Known rows, with every step that occurs:
bidufog, zamov: [ -1  12  13   7 -12  13   9 -21   1  11   4  -3  10   2  -9  -4  -8  -9
   5  20 -10]
zamov, furup, suni, bidufog, dirif: [  9  -3  -8  26 -22   4   6   8   9  14  10   0   6   3  -6  -5 -10 -13
  22 -24  17]
zamov, furup: [ -2   0 -32   2  -1  -4  -3  16  -5  -1   8   1  -1  -9   8   5   2 -28
  -2  17  10]
fifo, nugov, tipe: [ 11 -13  -7   1  -6 -23  15   3  -2  -5  20 -16  -2   0  -1   4   0  19
   9 -17  -2]
zamov, bidufog, dirif, dupok: [-17   3  18  -8 -11   0   4  10 -21   3 -15  -1  -3  -4  -6 -11   5   5
  12  19  26]
dupok, dirif, bidufog, zamov: [  0  14  16  -2   0  10  -3 -13  26   6  -7  -2   6  -1  -4   3  -4   8
 -11  18 -30]
furup, zamov, bidufog: [-10   0   3  -2  -2  -1 -24  30  -3  -3 -29   7   8  10  -1 -31   2 -22
  -8   4   8]
fifo, nugov, dupok, dirif, bidufog, zamov, furup, suni: [  5  -8 -30  28   0   3 -11 -23   9  -5   6   1   1  10   5   6 -13  10
   2 -10  -9]
suni, furup, zamov, bidufog: [-10  -6  11  -1  -3  -7 -27  18 -10  10 -37   6   6   5  -8 -29  -1 -27
   3  11   3]
bidufog, zamov, furup, suni: [ 10  -4 -30  31  -9   9  -6 -23   6   0  16   2   9  14   2  -1  -8 -20
   2   5   7]
bidufog, zamov, furup: [ -3   8 -27   9  -5  -1  -6  -4 -10   5  14   1   2  -5   4   7  -7 -19
   5  22   0]
zamov, furup, suni: [ 10 -10 -33  25  -6   8  -4  -9  10  -4  12   3   7  11   5  -2  -3 -26
  -2   1  15]
furup, suni, bidufog: [ 10 -11   5  19  -1   6  10   6  10  20   0   0   6   3  -6 -14  -4 -36
   8 -26  -4]
tipe, nugov, dupok, dirif, bidufog, zamov, furup, suni: [  9  -5 -28  22   2   3 -13 -30  10  -8   8   2  -4  14   5   3   3   6
  -3 -12  -5]
dupok, nugov: [ 11   8  21 -21  18  14  11  -1   9   3  12   6   6  -6   7   6  -2  -5
 -17   0   1]
furup, zamov, bidufog, dirif, dupok: [-21   2  13  -8 -12   1  -2  12 -24   1 -14   1   2   1  -7 -10   3   5
  11  16  26]
fifo, nugov, dupok, dirif, bidufog: [ -6  -3   7 -15  12  -1  -2  14  31  -9 -29  -4  -8  -9   2   6   4  28
 -16 -11 -24]
tipe, nugov, dupok, dirif: [ -2  -3  15 -12  12   3  18 -17  -6 -15  -8  -4  -8  -3   2  -1  16  25
 -16 -13 -46]
tipe, nugov: [  4  -2  10 -21   8   8   6  -8   2   0   8   3 -25  -1  -3 -13  34  -9
  -8  -3  14]
dupok, dirif, bidufog, zamov, furup: [ -2   9 -25   3   4  -3 -15   1   7   2   7   1   0  -8   8  12  -4  -7
  -7  21 -14]
tipe, nugov, dupok, dirif, bidufog: [ -2   1  10 -21  14  -1  -4   7  32 -12 -26  -2 -14  -6   2   4  19  24
 -21 -11 -20]
zamov, bidufog, dirif, dupok, nugov, fifo: [ 11   2  22  -5   4  10   1  14  -1 -17   9   9  -8   6  -4   3 -20  13
   1   2   7]
dirif, dupok: [-17  -1  15 -17   0   5  17   1 -21   3  -6  -3  -1  -8  -4   0   9 -10
   1  28  13]

Rows:
[ -8  -3   4 -11  -2  -4  14 -15 -17 -12 -16  -6 -22   4  -7  -4  23  23
  11 -30  11]
tipe, nugov, dupok
[  9 -11 -14  22   3  -1   2  10   4  19   6   2   3   0   0  -8  -5 -39
   9 -23  -2]
zamov, furup, suni, bidufog
[ -3   2   9 -15   9  -1  -2  13  34 -11 -30  -4  -4  -6   1   6   9  20
 -20  -7 -24]
nugov, dupok, dirif, bidufog
[ 20  -2   8  -2   2 -22  13 -12  -7  -4  32  -9   7   7   4  14   3  23
   5 -28   4]
furup, suni, bidufog, dirif, dupok, nugov, tipe
[  0   9  29 -23  15   7   4   0 -12   3   5   7   0  -6   6   3  -1  13
  -6   5  16]
zamov, bidufog, dirif, dupok, nugov
[-11  -3   1   4 -10  -1  10   2 -22  11   5   0  -1  -5  -5   2  -1  -4
  20   3  22]
zamov, furup, suni, bidufog, dirif, dupok
[ -3   9 -28   4  -2  -5 -16   4   6   4   5   1  -3  -6   5  10  -4 -12
   0  19   4]
dirif, bidufog, zamov, furup
[-20  -1  19  -7 -13  -3  -4   3 -28  10 -19   2   1  -3 -11  -8   1   1
  19  20  23]
suni, furup, zamov, bidufog, dirif, dupok
[-10  -3  14   3 -12   4  16   0 -17  12   0  -1   1  -3  -9  -2   0  -2
  19   1  20]
furup, suni, bidufog, dirif, dupok
[ -2   6 -23  12  -1  -6  -5   2 -13  15  14   1   0  -8   3   4  -9 -26
  11   8  -7]
suni, bidufog, zamov, furup
[ -6  -9  11  -4  10   3  21  -8  -7  -9 -11  -7   0  -8   2   3  -6  30
  -9 -12 -51]
fifo, nugov, dupok, dirif
[ -6   8 -26   5   2  -8 -13  -3   0  -3   0  -1  -2  -6   6  14  -5   5
  -1   9 -15]
nugov, dupok, dirif, bidufog, zamov, furup
[ -1   7  27 -30  23  10  13  -5 -12   3  11   6   2  -9   7  11   2   3
 -13  11   7]
dirif, dupok, nugov
[ 11  -3 -27  26  -1   8 -12 -20  19  -3  11   3   8  11   6   3  -7 -10
  -8   4  -8]
dupok, dirif, bidufog, zamov, furup, suni
[ 19  -2  -5   0   4 -27   7  -9 -12  -5  37  -8   4   5   8  18   2  21
   5 -27   6]
zamov, furup, suni, bidufog, dirif, dupok, nugov, tipe
[  2   3  11 -18  12   6  -4  18  44  -5 -21  -1  -1  -9   3   3   9   3
 -28   9 -23]
dupok, dirif, bidufog
[  7  -2  23  -3   2   7  -7   7  -8 -10   3  12  -5   8  -9   5 -23   9
   8   4   3]
suni, furup, zamov, bidufog, dirif, dupok, nugov, fifo
[ -4   5   3   9 -25   4 -13  22   5  -1 -15   3  10  10  -7 -21  -5  -1
  10  -4  24]
furup, zamov, bidufog, dirif
[ 11   3   8 -12   2 -25   0  -1 -14 -12  22  -7   8   9   5   9   5  28
  -1 -18   7]
furup, zamov, bidufog, dirif, dupok, nugov, tipe
